Each row was made from one walk, in order. Every step used is in the known rows, and no mark comes twice. Write each row's walk.
Known rows:
gotov > puro > gozuf > soru: [-29 -16 -25 -25  29 -23  19   6 -32 -23  35  33   6 -90 -37  -4 -58   6
 -20  19   2 -23  -1  -9  17]
tokuru > mibu: [ 33  11 -53   2  21 -29   4   5 -21 -10  16  34  -2 -54  -2  51 -62 -28
 -35  24  17 -29  43  13 -21]
mibu > tokuru > soru > gozuf > puro: [-43  -3   5 -13  22 -33  30 -22 -11   2  13  21  18 -92 -56  36 -64 -10
 -44 -26   6   3  17 -52   9]
gotov > puro > gozuf > mibu > tokuru: [ -56   -1   43   21   18  -20    1    1  -20  -28   20   38    4 -109
  -37    9  -70    3  -38   22    8   15  -19 -104   17]
soru > gotov > puro > gozuf: [-22  -8   1  -9  13 -31  20 -36 -31  -4  13  22   4 -81 -46  -1 -57  -5
 -25   1  26 -12   1 -11  19]
soru > gozuf > mibu > tokuru: [-20  23  51  45  15 -15  20 -12 -14  -7  -6  33  13 -48 -23  32 -68  -5
 -51  34  29   0  33 -87  -1]
puro > gozuf > mibu > tokuru > soru: [ -43    3   25   -2   12  -34   -3  -27  -15  -39   11   40   24 -109
  -40  -20  -80  -15  -35    3    5    3   16 -107  -13]
gotov > soru > gozuf: [ 18   7 -41  -6  19 -27  39   1 -30   3   1  38   6 -19 -36   2 -67  -9
 -39  26  38 -38  49  19  -3]
guzuno > gotov > soru > gozuf > puro: [  3  -6 -57  -2  17 -42  43   4 -35  22  15  -5  12 -34 -47  27 -66  -2
 -45   6  13  -1  11 -14   5]
gozuf > soru: [  7  -3 -30  -5  33 -23  21  -7 -25  -6  20  40  12 -55 -10   0 -51  -8
 -29  25  13 -54  37  23 -10]
soru > gozuf > mibu > tokuru > puro: [ -2  24  45  63  28 -24  18  -6  -6  12  10  31  10 -57 -24  38 -74 -12
 -44  41  42  15  32 -74  -6]
gotov > soru > gozuf > puro > tokuru > mibu: [  9   2 -65 -50  20 -35  33  33 -21  12  25  15   4 -37 -37  76 -71  -8
 -34  22  15 -14  16 -10  -9]
guzuno > gotov: [ 25   1 -48  48  12 -38  28 -26 -23   9  16  14  14 -40  -4  11 -56 -14
 -39   9  13 -14  32 -16 -10]
puro > tokuru: [ -2   3 -37  15  15 -31  32 -20 -10   9  21  33  13 -41  10  26 -53 -11
 -29  12  15 -32  36  -9 -20]
guzuno > gotov > soru > tokuru: [ 24 -11 -70  30   0 -62  30 -34 -35   0  16  34  17 -18 -30 -22 -72 -12
 -38  32  35 -13  43 -30 -15]
guzuno > gotov > soru > tokuru > mibu: [ 52  -7 -91  11   0 -62  15 -12 -35 -12  21  36  11 -21 -31  15 -80 -21
 -37  41  34  -4  45 -34 -20]
soru > gozuf: [  0  17 -20  22  15 -26  35 -23 -21   4   1  22   5 -28 -16  38 -59 -13
 -38  18  32 -20  55   0  -3]
mibu > tokuru > puro > gozuf > soru > gotov: [ -4  -6  20   2  36 -35  22 -38 -12   4  18  36  31 -97 -49 -27 -64   3
 -18  18  38 -38   5 -47   4]
puro > gozuf > mibu > tokuru: [ -43   11   32   21   15  -29    0  -18  -16  -31    4   31   15  -86
  -22    4  -73   -5  -39   24   13   -8    8 -108  -11]
gotov > soru: [ 20  -3 -52  -7  26 -31  22   5 -30   1  11  47   4 -40 -21 -18 -63 -14
 -35  22  29 -53  36  33 -14]
guzuno > gotov > soru > gozuf: [ 37  -1 -58  21  11 -36  48  -7 -32  14   5  17  19 -12 -38  -3 -70  -4
 -41  21  31 -14  41 -15   1]
mibu > tokuru: [-10   5   1  35  26 -27  19 -19  -9  -3   7  45  13 -70 -10   5 -55  -7
 -41   7  20 -35  23 -37  -2]
tokuru > soru > gozuf: [  3   5 -27  -1  11 -30  34 -31 -20  -3   7  32  15 -49 -36  14 -65 -23
 -34  -2  21 -11  65   4  -8]
puro > tokuru > soru: [ -3  -6 -45  -6  12 -36  31 -29  -9   2  27  43  22 -60 -11   1 -61 -22
 -24  -6   7 -20  43  -9 -23]
guzuno > gotov > soru: [ 37  -8 -71  19  17 -39  31  -4 -31  10  17  28  16 -33 -22 -22 -65  -9
 -38  17  20 -30  28   1 -10]
soru > gozuf > mibu: [ -6  23  17  28  11 -20  20 -13 -25  -6  -1  20   3 -27 -16  44 -66 -15
 -45  42  31   2  52 -36 -14]
puro > gozuf: [-22   7 -38   3  14 -40  14 -27 -23 -22  10  19   9 -65 -12   9 -63 -13
 -27   4  15 -28  32 -21 -17]

Write each row's walk:
[-19   2  31  18  18 -24   1 -17 -12 -18  12  54  18 -91 -30 -10 -70 -21
 -43  12   9  -4  29 -71 -13] : gozuf > mibu > tokuru > soru
[-33  -4 -36  -9  22 -37  28 -10 -13  17  32  12   5 -62   2  55 -48  -9
 -32  -2  -3 -22   6 -10 -18] : gozuf > puro > tokuru
[  0  -6  22   1  16 -31  23 -55 -12   3   0  50  30 -84 -49 -30 -59 -19
 -36 -16  29 -33  31 -31   3] : mibu > tokuru > soru > gotov
[ -36    0   54  -12    5  -33    3  -56  -18  -25   -2   37   33 -103
  -61  -30  -76  -15  -33   -1   23   -3   14 -101   -7] : puro > gozuf > mibu > tokuru > soru > gotov
[-31  -5 -26   0  18 -30  16  -7 -27 -17  25  26  -4 -89 -28   9 -61  -5
 -27   6   9  -6   2 -18  12] : gotov > puro > gozuf
[-35  -8 -35 -16   8 -55  16 -45 -32 -35  21  34  17 -56 -30  -5 -67  -4
 -20  32  22 -29  45 -45 -15] : puro > gozuf > soru > tokuru
[ 23  -5 -61  24  22 -63  19 -21 -27   8  27  52   1 -36 -28 -16 -75 -22
 -28  42  55 -20  52  15 -25] : gotov > soru > tokuru > puro
[ -11  -19   28   -4   19  -21   25  -35  -15    7   16   58   18 -107
  -61  -27  -57  -10  -35  -15   24  -10    4  -22   32] : mibu > tokuru > soru > gotov > puro
[-25 -17 -16 -40  13 -42  32 -48 -14  24  24  14  22 -77 -39  17 -52 -20
 -26 -23   6 -14  15  -3 -14] : gozuf > puro > tokuru > soru > gotov
[  8 -17 -43  40   9 -28  44  -7 -15  25  41  20  13 -55  -6  23 -53   1
 -30  10   2  13  -2 -37  12] : guzuno > gotov > puro > tokuru
[ -31  -12   29  -30    4  -28    3  -37  -34  -19   17   30   11 -103
  -66  -21  -73  -17  -26    9   17   22    5  -44    8] : tokuru > soru > gotov > puro > gozuf > mibu
[ 18  -4 -48  -2  18 -21  18  24 -13   2  40  40  -5 -69  -4  63 -59 -13
 -28  25   8  -3   9  -8   3] : gotov > puro > tokuru > mibu
[ -8  -3  -8  12  22 -31  18 -26  -9 -11  13  54  21 -90 -30 -17 -62 -18
 -38 -13  12 -26  33 -35  -5] : mibu > tokuru > soru
[-41   2   9   5  14 -24   0   3 -32 -26  24  25  -6 -87 -28  15 -68  -7
 -32  29   9  17   0 -50   4] : gotov > puro > gozuf > mibu
[  0  -4 -41  -4  38 -40  16  -7 -19  -8  36  24  13 -80 -21  -3 -67  -9
 -14  27  21 -30  24  -1 -16] : tokuru > puro > gozuf > soru
[ -2   2 -31  -4   5 -32  47 -33  -9   7  17  31  25 -38 -25  25 -65 -16
 -27  -1  19  -4  58 -23 -13] : puro > tokuru > soru > gozuf
[  8   6  -5  54  38 -34  18 -11  -1  14  22  43   9 -80 -10   9 -61 -14
 -35  15  32 -23  20 -23  -8] : mibu > tokuru > puro
[  9  -5 -39  25  29 -54  17 -31 -22   3  36  44   9 -49 -16   4 -63 -15
 -22  47  42 -22  54   4 -22] : gozuf > soru > tokuru > puro
[ -2   1 -57 -24  23 -37  13  14 -12   5  36   9   0 -66   0  92 -58 -19
 -32   7  -5 -13   8 -18 -24] : gozuf > puro > tokuru > mibu
[ -5   9 -43 -23  15 -33  29  10 -12  10  25   1   3 -46 -15 113 -62 -13
 -34  11   8   4  21 -34 -12] : soru > gozuf > puro > tokuru > mibu
[-12 -23 -42   2  18 -29  27  -3 -34 -13  40  15  17 -85 -38  -8 -60  11
 -23  14  -4   0 -13 -40  23] : guzuno > gotov > puro > gozuf > soru
[-19   4 -42  29  11 -70  11 -52 -19 -13  27  24   5 -61 -22  13 -75 -21
 -20  24  42   2  45 -41 -28] : soru > tokuru > puro > gozuf
[-11   5   6  12  15 -27  34 -32  -8  -7   3  43  24 -70 -45   5 -69 -13
 -40  -8  23 -10  45 -48   8] : mibu > tokuru > soru > gozuf
[-32   1  36  -5   8 -23   5 -29 -35 -11  12  22   1 -81 -46   3 -64  -7
 -30  25  24   9  -4 -46  11] : soru > gotov > puro > gozuf > mibu
[ 13 -12 -41  44  15 -27  30  -6 -27  12  31  20   3 -62 -18  12 -53  -5
 -39   8   8   9   4 -13  16] : guzuno > gotov > puro
[  6   5 -39  51  17 -61  15 -43 -17   9  27  37   1 -44  -8  21 -65 -26
 -28  32  49  -4  58  -3 -28] : soru > tokuru > puro
[ 21   0 -50 -12  15 -45   6 -13 -29 -24  24  48   7 -44 -18  36 -66 -18
 -28  50  27 -30  57 -13 -21] : gozuf > soru > tokuru > mibu
[-18  -4 -34 -24  25 -31  18 -16 -28 -27  19  27  17 -71 -23  -7 -61  -2
 -20  19   7 -46  24 -14 -12] : puro > gozuf > soru
[-14   0 -39 -32  26 -34  34  10 -32  10  10  14  -1 -40 -45  33 -64  -6
 -42  10  20 -25  20  14   2] : gotov > soru > gozuf > puro
[-11 -10 -23  -8   8 -22  49 -13 -13   9  32  38  14 -61 -40  25 -62  -9
 -26   0  14  17  30 -18  17] : gotov > puro > tokuru > soru > gozuf
